Known rows, with every step that occurs
zifi-dizi-bubuz-lokuz: [ 1.06  0.54  0.91 -1.61  0.37  2.32 -1.33  3.38  5.06 -1.79 -0.79  1.14
  0.15  0.66 -1.12  1.24 -0.47 -0.29  1.00 -0.63 -5.19  1.11 -3.50 -1.97]
kulemub-bubuz-lokuz-dizi: [ 2.37  2.20 -0.84  0.31  0.98  2.93  1.42  3.26  3.19 -3.15  1.23  1.62
 -1.10 -0.05 -0.41 -0.03 -1.41  0.32  1.42 -0.38 -4.36 -2.46 -1.74 -0.39]
kulemub-lokuz-dizi-sose-bubuz-zifi: [ 3.41  1.88 -3.87  1.93 -2.29  3.55 -0.55  4.80  2.53 -0.83  0.74  0.72
 -1.04  0.47  1.15  0.45  1.27  1.33  1.40  4.23 -4.84  2.35  0.76 -0.18]
lokuz-dizi-sose-tinogat-kulemub: [ 4.37 -0.67  1.26 -1.43 -2.12  1.64 -1.58  5.26  1.88 -2.25 -0.59  3.37
  0.31 -0.23  0.02  0.63  0.32  1.06  2.01  0.44 -3.92 -6.13 -1.07 -3.20]
kulemub-bubuz-lokuz: [ 2.77  2.82 -0.28  0.93 -0.96  2.23  0.86  3.13  1.78 -2.49  0.01  1.80
 -0.55 -0.01 -0.71 -0.20 -1.47  0.80  0.91 -0.88 -4.83 -1.29 -3.26  0.65]
dizi-tinogat-sose-lokuz-kulemub-bubuz: [ 2.80  2.31 -3.41 -0.40 -2.64  3.97 -1.11  2.34  2.29  0.90  1.91  3.07
  0.01  0.08  0.34 -2.40  0.22  2.37  2.40  0.44 -3.50 -3.58 -3.26 -0.50]
tinogat-dizi: [ 2.93  2.19  5.11  2.32 -0.63  2.09 -1.68  3.92  0.58 -0.45 -1.16  2.25
 -1.39  0.93 -1.26  0.86 -0.63 -0.69  0.93  1.03 -2.86 -1.17 -3.79 -2.19]
lokuz-dizi-sose-tinogat-kulemub-bubuz-zifi: [ 4.06  2.75 -2.85  1.23 -2.29  2.52  0.88  6.63  2.18 -1.21  0.13  1.35
 -0.09 -1.13 -0.54 -0.76 -0.90  1.56  2.19  3.90 -5.97 -5.90 -0.78  0.07]
zifi-dizi-lokuz-kulemub: [ 0.19 -0.84 -0.94 -1.60 -1.26  3.88 -1.98  3.41  4.96 -1.04  0.63  1.10
  0.66 -0.05 -0.63  1.22  0.33  1.60  1.74  0.00 -1.82 -0.52 -1.35 -2.62]
zifi-dizi-tinogat-sose: [ 2.32  0.21  2.00 -4.73 -2.14  2.13 -3.85  2.12  4.39  1.70  0.44  2.80
 -0.38  2.44 -1.31 -1.07  1.64  2.88  1.67  1.48 -1.23 -0.08 -3.34 -3.10]
tinogat-kulemub-bubuz-lokuz-dizi-sose: [ 2.03  0.39 -1.10 -0.24 -1.99  2.50  1.82  5.26  3.13 -2.53  0.57  1.69
 -0.46 -1.20 -0.12 -0.83 -0.63  0.58  2.40 -3.07 -5.29 -4.20 -2.10 -1.22]
bubuz-zifi-dizi-tinogat-sose: [ 2.04  2.01  0.78 -3.52 -2.61  2.24 -3.37  3.17  4.22  2.49  0.25  1.65
 -0.57  2.41 -1.39 -1.00  1.55  3.30  1.62  5.36 -1.64  0.60 -3.55 -1.94]
lokuz-dizi-bubuz-zifi: [ 1.85  1.59  0.36  1.18  0.00  3.29 -0.54  4.71  3.59 -1.18  0.92  0.26
 -0.87  0.28 -0.60 -0.85  0.76 -0.47  0.76  6.35 -5.64  0.19 -0.91 -0.92]
bubuz-lokuz: [ 2.30  1.82  2.18 -0.18 -1.20  1.75 -0.75  2.74  1.36 -2.43 -0.68  2.01
 -0.62  1.08 -0.54  1.09 -0.41  0.96  0.35  1.28 -3.22  0.38 -3.63 -0.94]
kulemub-bubuz: [ 2.83  1.75  0.57  1.08 -1.35  2.78 -0.10  3.06  1.66 -1.29  0.51  1.95
 -0.64 -0.41 -0.79 -1.25 -0.70  0.47  0.79 -0.67 -5.18 -1.99 -2.13  0.32]
lokuz-kulemub-bubuz-zifi-dizi-sose-tinogat: [ 3.42  1.55 -4.20 -2.22 -3.52  2.20 -0.86  4.52  4.23 -0.63  0.06  1.59
  1.35 -0.24  0.53  0.36 -0.92  2.93  1.56  3.08 -6.18 -2.09 -0.13 -0.57]
sose-tinogat-dizi-lokuz: [ 4.41  0.71  2.51  1.83 -0.17  2.36 -2.54  4.13  1.26 -2.82 -0.80  3.25
  0.11  1.93  0.13  1.38 -1.00  2.39  1.61  1.96 -1.66 -4.10 -1.64 -3.19]
tinogat-sose-bubuz: [ 6.84  1.79  0.05  1.10 -1.44  2.21 -4.18  1.27  1.07 -0.03  0.09  3.80
 -1.26  1.46  1.38 -0.59  2.12 -1.42  0.62  2.07 -3.51  3.11 -2.27 -1.11]
lokuz-dizi-bubuz: [ 2.09 -1.09  1.86 -0.28  0.93  3.20 -1.24  3.21  4.04 -2.21  1.37  1.86
 -0.58  0.22 -0.16 -0.96  1.04 -1.19  0.97  0.80 -5.35 -0.79 -0.49 -2.65]
bubuz-zifi-dizi-tinogat: [ 0.50  1.10  2.81 -3.88 -2.37  2.56 -2.17  4.61  4.47  2.15 -0.65  0.11
  0.16  1.66 -2.88  1.25 -0.18  4.98  1.20  5.22 -1.98  0.04 -2.78 -1.52]
zifi-dizi-lokuz-kulemub-bubuz: [ 1.03  0.44 -3.44 -0.30 -0.95  4.23 -0.18  3.84  5.00 -1.26  1.33  0.97
  0.55 -1.19 -0.85 -0.32 -0.77  1.49  2.19 -2.10 -3.71 -2.34 -1.07 -0.77]
dizi-lokuz: [ 1.57 -1.09  1.77  0.32 -1.35  3.17 -2.02  3.10  2.20 -2.47  0.33  1.98
 -0.04  1.17 -0.14  0.02  0.49  2.45  0.84  0.86 -1.96 -1.28 -1.66 -2.18]
tinogat-kulemub-dizi-sose-bubuz-zifi: [ 3.90  0.31  0.26  2.82 -3.71  2.64 -1.77  6.21  1.34  1.38 -0.64  0.78
 -0.34 -1.48 -0.32  0.86  1.26  0.48  1.96  3.82 -5.57  0.59 -1.16 -0.38]
sose-lokuz-kulemub-bubuz: [ 1.96  2.29 -2.83  2.10 -1.57  4.30 -0.24  2.90  1.77 -0.55  0.92  2.12
 -0.02 -1.11  0.21 -0.50 -1.33  0.30  1.39 -0.29 -5.11 -3.38 -3.16  0.28]
bubuz-lokuz-dizi-sose-tinogat: [ 4.39 -0.45 -0.07 -2.67 -1.74  1.20 -1.07  2.97  2.60 -4.09  0.31  3.46
  0.46  1.63  1.77  0.87 -0.32  2.86  1.02  1.94 -4.38 -2.60 -0.08 -2.68]
lokuz-dizi-tinogat-sose-bubuz-zifi: [ 5.71  3.08 -0.97 -0.08 -1.54  2.83 -2.59  3.44  2.48  1.28  1.04  1.93
 -1.33  1.91  0.22 -0.74  1.86  1.94  1.49  7.83 -2.50  2.20 -0.93 -0.57]

Rows
[ 2.32  0.96  1.65  0.03 -0.50  2.05 -0.75  3.18  2.61 -2.92 -0.17  1.82
 -0.18  0.65 -0.38 -0.01  0.21 -0.26  0.63  0.48 -5.27  0.79 -3.01 -1.40]  dizi-bubuz-lokuz
[ 0.60 -2.99  2.34  1.30 -0.84  3.55 -1.99  3.42  2.89 -1.60  1.35  1.69
  0.04 -0.05 -0.22  0.34  1.05  2.46  1.78  0.02 -2.55 -2.25 -0.30 -2.93]  kulemub-dizi-lokuz
[ 0.27  1.29 -2.35  0.56 -0.65  4.03 -0.84  4.89  5.06 -0.47  0.03 -0.26
  0.05  0.34 -1.44  0.46 -1.49  2.72  1.50  2.45 -3.56 -1.48 -2.20 -0.33]  kulemub-bubuz-zifi-dizi-lokuz
[ 1.07  0.10 -1.20  1.67  1.26  4.07  0.07  5.54  3.87 -2.37  1.12  1.62
 -0.83 -1.04 -1.20 -0.60  1.77 -1.74  2.78 -1.87 -4.53 -3.98 -0.53 -2.82]  tinogat-kulemub-lokuz-dizi-bubuz
[ 2.97  2.06  0.93  2.05 -1.37  2.77  0.16  5.14  1.23 -0.79 -0.48  1.88
 -0.66 -1.82 -2.16 -0.89 -0.66 -0.57  1.90 -2.13 -4.77 -4.95 -3.42  0.02]  tinogat-kulemub-bubuz
[ 0.79  1.97  0.85 -2.90 -2.11  2.96 -0.90  4.85  4.72  2.03 -0.09 -0.02
  0.25  0.77 -3.04  0.10 -1.13  4.82  1.64  3.47 -3.31 -1.12 -2.43 -0.22]  kulemub-bubuz-zifi-dizi-tinogat
[ 2.62  1.03  1.27 -0.71 -0.93  3.19  0.79  5.75  2.83 -0.26  0.82  1.76
 -0.40 -1.23 -2.84 -1.20 -0.41  2.28  2.93 -1.43 -3.14 -6.72 -1.88 -1.12]  lokuz-dizi-tinogat-kulemub-bubuz
[ 3.15  2.46 -0.27  0.21 -0.78  2.89 -3.11  4.02  3.87  1.54 -1.61  0.27
 -0.52  0.74 -1.28  2.61 -0.66  0.13  0.41  5.12 -4.15  3.23 -2.68 -0.18]  sose-bubuz-zifi-dizi
[ 2.33  4.35 -2.63  1.96 -2.53  3.36  0.91  4.65  1.81 -0.04  0.95  0.17
 -0.41 -1.29 -0.76 -1.07 -0.26  0.65  1.07  4.98 -5.32 -0.65 -1.40  1.86]  lokuz-kulemub-bubuz-zifi
[ 2.84  1.49  2.05 -0.58 -2.38  2.72  0.22  5.64  1.68  0.32 -0.06  1.90
 -0.09 -1.19 -2.99 -1.28 -0.37  2.72  2.56 -1.66 -3.37 -5.70 -2.88 -0.47]  dizi-tinogat-kulemub-bubuz
[ 4.06  3.15 -1.78 -0.09 -0.95  2.71 -3.93  3.19  3.95  2.11 -0.91  1.21
 -0.91  1.38 -0.39  1.16  0.57 -0.73  0.81  5.51 -3.75  3.87 -3.30 -0.45]  tinogat-sose-bubuz-zifi-dizi
[ 4.36  0.30  0.36 -1.43 -1.79  1.33 -0.67  5.34  1.93 -3.22 -0.88  3.22
  0.38 -0.05  0.21  1.29 -0.30  1.40  2.18  0.29 -3.79 -5.91 -1.81 -2.85]  bubuz-lokuz-dizi-sose-tinogat-kulemub
[ 2.44 -0.69  1.53 -2.50 -3.08  2.56 -2.65  2.27  2.92  1.50  2.67  3.07
 -0.14  0.36 -0.42 -2.03  3.61  2.71  2.71  1.83 -1.74 -1.03 -0.78 -3.02]  lokuz-kulemub-dizi-tinogat-sose
[ 1.05  1.01 -1.18 -1.78 -0.57  2.87 -0.78  3.55  5.05 -1.47  0.20  1.02
  0.65 -0.62 -0.79  1.04  0.26 -0.70  1.54 -0.21 -4.82  1.47 -2.51 -1.82]  zifi-dizi-bubuz-lokuz-kulemub
[ 1.79  3.28 -4.00  2.45 -2.36  4.06  0.96  5.00  2.58 -1.01  1.37  0.07
 -0.04 -0.99 -0.49 -1.24 -0.26  2.05  1.62  4.50 -4.26 -1.46 -0.85  1.19]  dizi-lokuz-kulemub-bubuz-zifi
[ 2.70  2.10 -1.33  0.97 -1.97  3.26  0.50  3.30  2.04 -1.04  1.36  1.75
 -0.14 -1.51 -0.64 -1.25 -0.12  0.05  1.37 -0.56 -4.97 -1.74 -1.23  0.41]  lokuz-kulemub-bubuz
[ 5.24  1.76 -0.48 -2.68 -1.13  1.89 -3.35  2.18  3.90  0.35 -0.54  2.85
 -0.32  2.29 -0.30  1.18  0.67  1.98  1.64  1.11 -1.99  3.18 -3.44 -1.62]  zifi-dizi-tinogat-sose-bubuz-lokuz
[ 1.39  0.70  0.03  1.55 -3.39  3.50 -1.60  3.66  1.20  0.21 -0.22  2.53
 -0.08  0.05  1.13  0.66 -0.55  0.51  1.68  0.27 -4.08 -1.95 -3.96 -2.46]  tinogat-dizi-sose-lokuz-kulemub
[ 4.67 -0.98  1.39 -2.31 -3.56  1.00 -2.58  2.76  1.31 -2.64 -0.36  3.77
  0.82  1.54  1.55  0.16  0.35  3.06  0.40  1.85 -4.75 -2.00 -0.49 -2.40]  dizi-sose-tinogat
[ 1.53 -0.37  2.21  1.57 -0.14  2.42 -0.55  5.22  2.80 -1.67 -0.14  1.55
  0.00 -1.73 -1.56  0.53  0.94 -1.07  2.40 -1.38 -5.42 -2.55 -2.81 -2.20]  tinogat-kulemub-dizi-bubuz-lokuz
[ 3.13  0.38 -0.51 -2.97 -3.20  1.42 -2.76  4.07  3.56 -0.70 -1.20  1.91
  1.04  1.47  0.50  1.50 -0.59  3.17  0.64  4.76 -5.05 -1.01 -1.20 -1.93]  bubuz-zifi-dizi-sose-tinogat
[ 4.93  2.49 -1.05  0.65 -1.64  2.55 -1.11  2.83  1.52 -1.67 -0.06  2.17
 -0.05 -0.26  0.44  1.77  0.53 -0.29  1.00  1.49 -3.53  3.04 -1.77 -0.23]  sose-bubuz-lokuz-kulemub
[ 0.63 -2.58  2.50  2.04 -0.96  3.51 -1.79  5.28  2.47 -1.05  0.35  1.66
  0.04 -1.39 -1.43  0.56  1.12  1.49  2.76 -1.23 -2.14 -4.94 -1.45 -3.19]  tinogat-kulemub-dizi-lokuz
[ 0.60  1.30 -1.46 -0.69 -3.71  2.70 -0.16  6.39  4.21  1.28 -1.07  0.01
  0.04 -1.28 -1.84 -0.17 -0.96  1.06  1.98  0.38 -6.00 -2.35 -3.29 -0.33]  tinogat-kulemub-bubuz-zifi-dizi-sose
[ 3.19  1.12 -0.01 -1.50 -3.22  1.48 -2.27  6.32  2.80  0.07 -2.23  1.75
  0.80 -0.10 -1.19  1.72 -0.54  1.73  1.88  3.35 -4.39 -4.31 -2.77 -2.04]  bubuz-zifi-dizi-sose-tinogat-kulemub
